Each row was made from one path, in order. Every step used is in the known rows, and no mark comes twice. Write each row's path.
Known rows:
k-x-t: [ 0.16 -0.74  0.13  0.03  0.11 -0.75 -0.25  0.91  0.10  0.43 -0.59 -0.68
  0.00 -1.17 -0.15  1.46  0.55  0.20 -0.13  1.02 -0.15  1.25  0.01]
u-y: [ 0.03 -0.02 -0.41  0.76 -0.59  0.00 -0.15  0.13 -1.01 -0.30  0.21 -1.45
  0.11  1.66 -0.04  0.02  0.27  0.01 -0.14 -0.12 -0.58  0.29  0.06]
d-x-k-u: [ 0.21  0.84  0.13 -0.01  0.21 -0.42  0.36  0.16  0.73 -0.61  0.52 -1.92
 -0.04 -0.39 -0.50  1.55  0.49  0.07 -0.04 -0.31 -0.49  0.93  0.04]
t-k-u-y: [-0.02  0.03  0.30  1.15 -0.55 -0.25 -0.32  0.80 -0.06 -0.80  0.44 -3.10
  0.39  1.66 -0.56  1.37  0.74 -0.06 -0.30  0.10 -0.83  0.22  0.08]
d-t-u-x-k: [ 0.54  1.22 -0.32  0.95 -0.02  0.12  0.56  0.00 -1.48 -0.38 -0.51 -0.52
 -0.13 -1.43 -0.12 -1.63  0.42 -0.47 -0.21 -0.30 -0.75  1.03  0.09]
d-x-k: [ 0.29  1.37 -0.17  0.00  0.08 -0.02  0.72 -0.58 -0.33 -0.01 -0.14 -0.04
 -0.35 -0.78  0.01 -0.30  0.07 -0.31 -0.11 -0.61 -0.46  1.30  0.00]
d-t-u-k: [ 0.56  1.08  0.57  0.96 -0.71  0.20 -0.03 -0.43 -3.50 -0.31  0.76 -0.54
 -0.18  0.81 -0.01 -1.67  0.47 -0.27 -0.03  0.37 -0.76 -0.34  0.03]
k-g-t-x: [-0.41 -0.77 -0.14 -0.68 -0.31  0.36 -0.56  0.46 -2.38  0.21 -0.15 -0.98
  0.14 -1.96 -0.97 -0.59  0.54  0.06 -0.25  0.69 -0.02  0.23 -0.06]
t-x: [ 0.06 -0.21  0.11 -0.17 -0.51  0.65 -0.28  0.31 -0.41 -0.01 -0.49 -0.19
 -0.13 -1.82 -0.29 -0.05  0.16 -0.02 -0.21  0.35  0.04  0.14 -0.05]
x-k-u-y: [ 0.10 -0.65 -0.21  0.69 -0.38 -0.25  0.06  0.87 -0.37 -0.86  0.02 -3.06
  0.12  1.79 -0.52  1.20  0.58 -0.01 -0.22 -0.48 -0.93  0.94  0.15]
t-u: [ 0.08  0.44  0.12  0.54 -0.41  0.36 -0.23  0.27 -3.09 -0.37 -0.39 -0.35
  0.12 -0.02 -0.48 -0.33  0.24 -0.16 -0.15  0.18  0.01 -0.56 -0.02]
g-x: [ 0.07 -1.16 -0.48 -0.01  0.04 -0.19 -0.09 -0.03 -1.17 -0.14 -0.23 -0.09
  0.22 -0.05 -0.24 -0.07  0.23 -0.12 -0.09  0.05  0.17  0.01  0.06]
k-g-t-u: [-0.41 -0.13 -0.13  0.04 -0.20  0.11 -0.49  0.42 -5.07 -0.14 -0.05 -1.14
  0.40 -0.18 -1.16 -0.87  0.60 -0.09 -0.20  0.52 -0.05 -0.45 -0.04]
u-k-x-t-r: [ 0.22 -0.15  0.73 -0.36 -0.40 -0.41 -0.34  0.97 -1.37  0.43 -0.62 -0.84
  0.75 -0.95  0.14  1.17  0.76 -0.13 -0.31  1.94 -0.60  1.29 -0.02]
x-k-g-t: [-0.49 -1.12 -0.33 -0.68  0.35 -0.26  0.05  0.42 -2.59  0.21 -0.26 -1.08
  0.12 -0.22 -0.94 -0.89  0.41 -0.19 -0.15 -0.07 -0.28  0.88  0.01]
x-k-g: [-0.44 -1.04  0.15 -0.02  0.38 -0.03  0.18  0.56  0.80  0.60 -0.29 -1.18
  0.09 -0.42 -1.20 -0.88  0.27 -0.36 -0.15 -0.14 -0.49  1.13  0.01]
d-t: [ 0.66  0.94 -0.15  0.02 -0.10 -0.12  0.45 -1.29 -0.15  0.15  1.05 -0.16
 -0.22 -0.17  0.91 -2.06  0.04  0.05  0.46  0.28 -0.17  0.01  0.00]
d-x-t-u-k: [ 0.27  1.40  0.51  0.98 -0.73  0.07 -0.30 -0.10 -3.42 -0.39 -0.02 -0.45
 -0.20  0.40 -0.50  0.07  0.46 -0.19 -0.35  0.72 -0.65  0.46  0.02]
u-x-t-k: [-0.01  0.76  0.46  1.15 -0.04 -0.18 -0.21  0.46  1.00 -0.18 -1.08 -0.37
  0.14 -1.36 -0.28  0.41  0.34 -0.42 -0.49  0.83 -0.41  1.17  0.05]
g-x-k-u-y: [ 0.16 -1.25 -0.45  0.67 -0.37 -0.36  0.03  0.86 -0.97 -0.94 -0.11 -3.09
  0.22  1.78 -0.66  1.17  0.68 -0.07 -0.26 -0.45 -0.80  0.96  0.17]
x-t-k-g: [-0.56 -0.61  0.73  0.54  0.15 -0.17 -0.38  0.56  1.25  0.63 -0.51 -1.31
  0.30 -0.63 -1.23 -0.28  0.34 -0.36 -0.31  1.00 -0.35  0.99 -0.04]

Which path is each row?
[ 0.02 -0.14  0.66  0.61 -0.16 -0.06 -0.10  0.40  0.37 -0.07 -1.30 -0.29
 -0.04 -0.35 -0.16  0.42  0.05 -0.45 -0.37  0.64 -0.18  1.02  0.00]	x-t-k
[ 0.23 -1.60 -0.42 -0.08  0.17 -0.06  0.52  0.35 -1.15 -0.22 -1.26 -0.19
 -0.12 -0.07 -0.30 -0.39  0.09 -0.54 -0.23 -0.75 -0.22  1.20  0.11]	g-x-k
[-0.34  0.19 -0.10 -0.77  0.04 -0.12 -0.15  0.55 -2.55  0.25 -0.38 -1.08
  1.07 -1.51 -0.50 -0.68  0.74 -0.33 -0.34  1.21 -0.57  1.06  0.01]	u-x-k-g-t-r
[-0.05  1.20 -0.11  0.81  0.30 -0.51 -0.33  0.62  1.78 -0.64  0.87 -1.67
  0.47 -1.42 -0.61  1.37  0.75  0.32 -0.18  0.46 -0.43  0.16  0.12]	k-u-x
[-0.03  0.20 -0.24  0.03 -0.39  0.19 -0.32  0.24 -5.69 -0.58 -0.42 -0.45
  0.16  0.03 -0.47 -0.48  0.37 -0.08 -0.19  0.21  0.07 -0.58 -0.01]	g-t-u
[ 0.18 -0.83 -0.26  0.51 -0.44  0.07 -0.37  0.40 -3.78 -0.49 -1.42 -0.51
  0.12 -0.12 -0.64  0.15  0.32 -0.18 -0.28  0.72  0.18  0.42  0.07]	g-x-t-u
[ 0.54  0.73  0.70  0.83 -0.38 -0.52 -0.15  0.54 -2.78  0.37  1.23 -1.12
  0.10 -0.68 -0.17 -0.30  1.20 -0.06 -0.10  0.76 -0.88 -0.18 -0.06]	d-t-u-k-x
[ 0.20  0.66 -0.29  0.75 -0.42 -0.32  0.14  0.26 -0.45 -0.80  0.62 -3.00
  0.08  1.33 -0.45  1.25  0.66  0.07 -0.19 -0.37 -0.99  1.01  0.12]	d-x-k-u-y
[ 0.13  0.58 -0.47  0.59  0.03  0.06  0.28  0.65 -3.06 -0.62 -1.04 -0.51
  0.02 -1.30 -0.59 -0.67  0.48 -0.47 -0.46 -0.41 -0.61  1.02  0.10]	g-t-u-x-k
[-0.52 -0.41 -0.50 -0.27  0.44 -0.35 -0.04  0.48 -2.10  0.13 -0.09 -1.13
  0.27 -1.04 -1.05 -0.92  0.61 -0.16 -0.27  0.10 -0.48  1.01  0.05]	u-x-k-g-t
[ 0.04  0.30  0.35  0.51 -0.63  0.13 -0.39  0.38 -5.47 -0.58  0.09 -0.52
 -0.01  0.97 -0.58 -0.47  0.58 -0.24 -0.34  0.24 -0.57 -0.38  0.03]	g-t-u-k
[ 0.09  0.63  0.22 -0.14 -0.17 -0.30 -0.42  0.69  0.22 -0.31 -0.67 -1.37
  0.96 -1.50 -0.05  1.44  0.60  0.08 -0.29  1.90 -0.39  1.28  0.08]	k-u-x-t-r
[ 0.24  1.54 -0.06  0.59 -0.51  0.11 -0.23 -0.35 -3.10 -0.33 -0.53 -0.40
 -0.06 -0.69 -0.39  0.22  0.28  0.00 -0.19  0.83 -0.04  0.48 -0.02]	d-x-t-u
[-0.38 -0.69  0.14 -0.43 -0.47  0.37 -0.63  0.56 -2.85  0.17  0.06 -1.07
  0.06 -1.49 -1.09 -0.63  0.63 -0.04 -0.35  0.70 -0.32  0.27 -0.03]	u-k-g-t-x
[ 0.22 -0.52  0.34  0.91 -0.67  0.06 -0.43  0.48 -3.94 -0.54 -0.73 -0.58
 -0.06  0.85 -0.71  0.00  0.47 -0.31 -0.42  0.64 -0.49  0.40  0.11]	g-x-t-u-k
[ 0.11  1.00  0.17  1.18 -0.62 -0.43 -0.32  0.28 -0.08 -0.76  0.47 -3.11
  0.26  1.14 -0.45  1.74  0.76  0.06 -0.31  0.54 -0.86  0.91  0.09]	d-x-t-k-u-y
[ 0.16 -1.55 -0.06 -0.09  0.28 -0.44  0.21  0.93  0.05 -0.78 -0.36 -2.05
  0.14  0.16 -0.76  1.45  0.53 -0.11 -0.14 -0.42 -0.29  0.83  0.15]	g-x-k-u
[-0.31 -0.54  0.10 -1.21 -0.04 -0.02 -0.07  0.50 -3.05  0.33 -0.57 -1.02
  0.94 -0.70 -0.40 -0.66  0.53 -0.35 -0.24  1.06 -0.41  0.96 -0.03]	x-k-g-t-r
[-0.43 -1.34  0.15  0.41  0.18 -0.23 -0.34  0.34 -0.20  0.40 -0.07 -1.09
  0.57 -0.48 -1.22 -0.60  0.57 -0.48 -0.28  0.52 -0.12  0.23  0.02]	t-k-g-x
[-0.08  0.02  0.88  0.49  0.04 -0.32 -0.23  0.82  1.22 -0.62  0.28 -2.03
  0.34  0.01 -0.63  1.71  0.56 -0.08 -0.18  0.26 -0.31 -0.08  0.02]	t-k-u
[ 0.06  0.17  0.84  0.58  0.10 -0.61 -0.14  1.10  0.23  0.61  0.28 -0.82
  0.33 -1.54 -0.29  0.97  0.92 -0.27 -0.30  0.56 -0.46  0.15 -0.11]	t-k-x
[ 0.23  1.49  0.18 -0.60 -0.41 -0.07 -0.09 -0.48 -1.01  0.19 -0.49 -0.21
  0.64 -1.16  0.45  0.60  0.24 -0.03 -0.13  1.76 -0.19  1.30 -0.04]	d-x-t-r
[ 0.48  1.11  0.62  0.64 -0.20  0.00  0.35 -0.75  0.14  0.10  0.41 -0.29
 -0.07 -0.39  0.57 -1.74  0.21 -0.49  0.07  0.33 -0.40  0.05 -0.07]	d-t-k
[-0.24 -1.89 -0.35  0.01  0.15 -0.42 -0.38  0.31 -0.21  0.26 -0.92 -0.92
  0.21 -0.35 -0.90  0.19  0.28 -0.01 -0.17  1.00  0.09  1.29  0.10]	k-g-x-t
